In the rows, zero is written as 128.
Known rows, with every way that one mark hangs from another:
j_28{j_349{j_444{j_628} j_485{j_886 j_975}}}: [136  53 112 113 151 123 141 110 141 174 147 105 148 134 122  77 102 154
 106 156  89 157 173 146  99 100 130 107 125 136 121]
j_349{j_444{j_628}}: [119  77 110 117 117  99 151 121 138 167 139 112 133 131 110  43 114 175
 123 154  90 137 185 129 117  87 140 120  97 122 131]
j_548{j_41{j_714{j_645}} j_628{j_485{j_886}} j_710}: [117  70 132 117  97 149 172 137 107 176 135 114 144 161 135  90  80 141
 120 139  75 124 178 160 103  98 121  61  85 136  98]
j_28{j_349{j_444 j_485}}: [117  68 105 112 145 115 140 125 111 173 132 135 129 128 106  70  88 157
 118 165  96 114 172 134 119  76 123 132 105 129 126]
j_41{j_245 j_714{j_645}}: [170  67 133 114 103 116 153 144  64 180 143 116 126 100  99  74 124 185
 108 142 105 109 147  74 131 102 129  76  70 111 102]
j_714{j_645}: [141  87 119 114 120 111 149 139 114 178 132 149 141 121 104  54 101 165
 110 154  91 125 146  94 126  94 137 109  80 133 137]
j_548{j_41{j_245 j_714{j_645} j_878} j_710}: [153  83 144 104  81 115 168 148  68 195 128 118 109 152 112  96 101 168
 115 147  79  81 142 110 124 101 114  78  78 115  90]
j_444{j_628{j_485{j_975}}}: [139  92 122 120 140  89 142 115 151 152 138 116 151 147 138  70  96 166
 106 171  89 163 153 144  94 112 155 102 106 154 132]
j_330{j_349 j_886{j_28 j_485{j_975}}}: [149  57 131 114 102  74 134 131 117 141 169 158 141 113 166  55 105 172
 121 201 110 124 136 155 133  74 150 137  96 149 151]
j_41{j_245 j_878}: [151  79 150 120 112  87 140 138 109 190 128 128 132 124 112  56 110 187
 103 157  82 107 139  95 141  87 130 109  98 125 111]
j_444{j_628{j_485{j_975}} j_886{j_28{j_349}}}: [128 107 131 117 146  77 139 116 146 166 156 104 130 134 157  57  90 176
 117 183  74 139 181 140  89 111 164 105 147 158 150]
j_714{j_41{j_245} j_645}: [162  83 107 111 124 134 135 143  76 193 123 141 155 112 102  56 114 154
  94 139  81 141 136  68 103 116 129  80  88 123 132]
j_444{j_628{j_485{j_975}} j_886{j_28}}: [130  90 145 122 135  66 141 112 160 167 151 106 142 135 162  49 102 186
 129 182  87 154 168 143  98 102 163 109 123 154 154]
j_628{j_485}: [128  87 127 125 127  96 132 126 138 150 128 143 151 133 132  62  87 159
 116 178  91 127 153 124 116  83 146 111  83 149 133]
j_976{j_710{j_2}}: [133  91 104 134 116  98 158 155 112 169 144 150 129 144 114  41 105 154
 103 151 101 123 113  97 120  93 146 111  56 132 126]
j_349{j_444{j_628} j_485{j_886{j_28} j_975}}: [131  47 135 122 138 103 140 105 150 184 141 111 151 132 138  73 115 181
 138 158 106 178 157 148 110  89 136 111 104 131 136]
j_628{j_485{j_886 j_975}}: [147  66 136 130 128 116 131 112 161 151 142 133 165 132 145  71  99 142
 101 175  92 153 142 128 106 102 140  96  86 161 124]
j_548{j_41{j_245} j_628 j_710{j_2}}: [113  90 124 109 107 128 174 161  97 170 138 126 115 182 130  70  88 147
  97 143  70  80 141 151 109  95 127  91  83 119  91]
j_245{j_41{j_878}}: [146  88 134 110 127 104 138 120 144 193 147 124 149 136 113  46 115 159
 109 174  77 138 162 120 133  78 141 128  92 141 135]
j_886{j_28{j_349} j_485{j_975}}: [129 118 118 122 149 101 139 133  88 158 159 138 101 133 140  79  83 158
 101 207 106 102 132 133 121  99 153 127 124 158 136]
j_349{j_444{j_628 j_886{j_28}} j_485{j_975}}: [125  50 137 114 141  73 151 105 150 194 142 107 130 129 141  55 118 196
 145 168 108 161 166 155 108  84 135 137 111 131 149]
j_41{j_245 j_714 j_878}: [168  70 152 119 102  91 153 139  85 184 140 107 117 111 111  73 119 198
 110 147  95 107 152  90 147  85 129  90  82 116  96]
j_485{j_886{j_28{j_349}} j_975}: [144  98 127 119 136 129 140 119 134 165 160 122 134 128 134  74  93 147
 100 177  85 121 153 109 118 106 150 103 112 149 133]
j_330{j_349{j_444{j_628 j_886}}}: [138  47 113 116  94  76 152 133 153 163 159 119 141 100 127   5 124 179
 120 161  87 136 205 139 120  76 137 120 107 124 137]
j_349{j_444{j_628} j_485}: [120  50 121 113 138  91 143 117 136 174 129 116 149 134 118  59 107 183
 139 157 102 156 170 148 118  73 131 127  94 122 134]
j_349{j_485}: [134  60 134 109 147  95 138 123 132 160 127 134 159 134 124  68  87 169
 128 170 105 131 139 129 137  67 135 132  74 133 137]
j_886{j_28 j_485{j_975}}: [132 103 133 127 136  89 141 128 105 160 153 140 114 133 145  69  94 168
 115 205 119 119 118 134 132  91 151 132  97 155 141]
j_485{j_975}: [150  86 122 115 137 106 154 118 140 162 143 131 134 139 119  66 103 152
  95 173 102 128 135 121 121 101 141 128  79 145 126]
j_548{j_628{j_485{j_886 j_975}} j_710}: [102  69 134 129 129 122 166 129 151 168 137 139 142 162 143  67  85 137
  88 163  77 149 156 182 102  94 132 101  96 152 118]

Rows:
[134  87 118 125 128 131 142 115 131 178 157 126 120 124 125  70 104 151
 105 171  89 122 166 116 112 103 138 108 113 142 127] | j_485{j_886{j_28{j_349{j_444}}} j_975}
[134 103 126 122 141 110 130 117 145 153 150 108 151 139 148  79  88 159
 108 175  74 156 169 135  91 116 162  82 135 156 136] | j_444{j_628{j_485{j_886{j_28{j_349}} j_975}}}
[142  65 115 131  97  93 137 125 150 166 153 135 144 113 140  49 117 169
 117 169  91 168 180 145  97  98 143  90 116 144 132] | j_330{j_349{j_444{j_628{j_485{j_886{j_28} j_975}}}}}
[140  64 141 116 138  75 149 120 149 150 168  93 142 126 159  31 112 174
 110 186 102 145 154 150 122  97 151 126 115 150 141] | j_444{j_628 j_886{j_485{j_975}}}
[167  80 134 108 115 115 153 128 106 208 153 120 135 118 101  62 129 171
 115 152  89 145 169  99 131  87 135 101  80 131 124] | j_245{j_41{j_714{j_645} j_878}}
[127  72 141 118 127  73 138 119 165 150 146 100 165 126 154  29 101 179
 125 171  78 148 185 137 109  88 155 108 112 144 146] | j_444{j_628{j_485} j_886}
[142  82 116 104 166 113 143 119 120 163 138 129 137 141 118  88  78 148
  97 174  98 123 141 134 112  95 135 129 107 145 126] | j_28{j_349{j_485{j_975}}}
[125  77 109 120 136  97 146 115 146 171 152 108 121 128 132  52 104 160
 103 169  79 134 197 147  85 109 139 114 140 147 127] | j_28{j_349{j_444{j_628{j_485{j_975}} j_886}}}
[130  79 105 126 132 124 136 115 142 163 150 112 137 132 127  70 103 146
  97 160  76 146 187 139  87 112 137  91 132 148 118] | j_28{j_349{j_444{j_628{j_485{j_886 j_975}}}}}
[141  91 117 103  94 127 177 159  85 158 147 138 104 165 126  88  95 147
 121 148  89  84 140 113 110  94 130  83  43 120 109] | j_548{j_41{j_714{j_645}} j_710{j_2}}
[124  92 139 127 124  98 124 121 151 150 143 110 170 132 152  56  93 175
 132 170  77 158 173 126 111  92 162  83 112 145 146] | j_444{j_628{j_485{j_886{j_28}}}}
[175  70 150 119  97  99 157 148  67 208 133 125 114 102  99  76 125 200
 109 134  96 119 143  73 137  97 122  78  86 113  98] | j_41{j_245 j_714{j_645} j_878}
[155  96 113 115 128 117 143 141 100 208 117 156 146 124 106  50 102 161
 105 136  74 159 145  82 113 102 130  99  94 136 149] | j_714{j_41{j_878} j_645}
[118  79 108 112 128 101 151 124 138 168 156  99 124 118 120  32 105 167
 113 160  74 112 211 129 111  92 140 122 132 127 133] | j_28{j_349{j_444{j_628 j_886}}}
[118  76 130 128 119  73 146 110 154 184 146 115 123 127 149  46 117 188
 135 174  93 152 185 146  95  96 145 117 118 143 145] | j_349{j_444{j_628{j_485{j_975}} j_886{j_28}}}
[140  43 115 118  89  83 152 135 146 166 156 140 134  95 122   9 121 167
 117 167  95 115 193 129 131  69 127 129  91 126 134] | j_330{j_349{j_444{j_886}}}
[ 96  97 119 105 116 126 177 133 126 168 130 117 131 185 125  66  68 138
 111 160  70  91 170 175 121  86 129 117  92 132 111] | j_548{j_41 j_628 j_710}
[140  59 144 121 132  83 147 122 139 154 164 119 135 118 154  35 109 161
 108 195 113 120 141 139 134  85 140 139  94 154 137] | j_444{j_886{j_485{j_975}}}
[131  52 117 111 151 105 147 114 134 185 145 123 123 123 123  63 102 158
 110 170 100 120 167 143 109  88 119 139 114 137 127] | j_28{j_349{j_444{j_886} j_485{j_975}}}
[120  92 112 116 149 105 143 121 107 188 136 140 108 135 116  87  90 167
 123 178 103 119 154 134 110  88 134 133 114 137 136] | j_886{j_28{j_349{j_444 j_485{j_975}}}}
[130  55 117 106 155  97 151 110 142 181 148 103 129 129 127  60 105 168
 113 163  92 142 181 154  98  96 130 129 131 135 130] | j_28{j_349{j_444{j_628 j_886} j_485{j_975}}}
[158  86 127 116 125 108 134 135  99 192 122 129 148 126 116  50 109 165
  96 147  74 135 142  87 119  98 128  97  98 129 127] | j_714{j_41{j_245 j_878}}
[127  81 127 108  99 131 186 161  77 164 149 106 100 171 127  82  98 158
 104 135  82  78 153 146 114  93 124  75  68 110  79] | j_548{j_41{j_245 j_714} j_628 j_710{j_2}}
[124  73 111 118 137  98 149 122 127 166 166 102 111 121 136  42 110 160
 101 177  93 123 182 150 107 103 139 126 139 144 127] | j_28{j_349{j_444{j_628 j_886{j_485{j_975}}}}}
[116 118 106 123 137  98 141 121 116 176 142 127 106 141 127  80  92 169
 115 176  84 133 177 138  87 110 151 107 137 147 135] | j_886{j_28{j_349{j_444{j_628{j_485{j_975}}}}}}
[122 101 131 114 131  92 144 130 127 167 158 117 122 116 135  34  88 174
 123 184  80  88 183 110 133  80 153 128 116 137 152] | j_444{j_886{j_28{j_349}}}
[111  91 140 123 102 105 163 163 102 191 120 144 112 189 144  82  82 159
 103 142  59 103 136 162  98  94 121  81 101 137  89] | j_548{j_41{j_245 j_878} j_628{j_485} j_710{j_2}}
[138  30 132 118 139 112 142 103 162 175 140 107 162 132 132  68 119 166
 123 152 103 182 157 151 108  91 127 110  97 133 126] | j_349{j_444{j_628} j_485{j_886 j_975}}
[129 100 133 116 147  77 143 127 123 157 173  95 118 126 161  44  96 179
 115 196  92 125 166 146 114 104 162 122 148 154 149] | j_444{j_628 j_886{j_28{j_349} j_485{j_975}}}
[118 106 110 128 137 104 141 129  87 173 157 141  86 128 130  76  95 158
 109 200 111 105 145 139 116  97 141 132 124 151 130] | j_886{j_28{j_349{j_444}} j_485{j_975}}
[131 105 121 110 160 102 141 122 108 173 139 135 122 141 125  89  77 167
 116 185  99 119 139 126 115  91 147 127 112 144 141] | j_886{j_28{j_349{j_485{j_975}}}}
[134  90 116 123 131 125 143 114 137 174 160 107 125 129 128  68 108 159
 108 165  82 140 176 124 103 111 147  97 128 140 129] | j_485{j_886{j_28{j_349{j_444{j_628}}}} j_975}
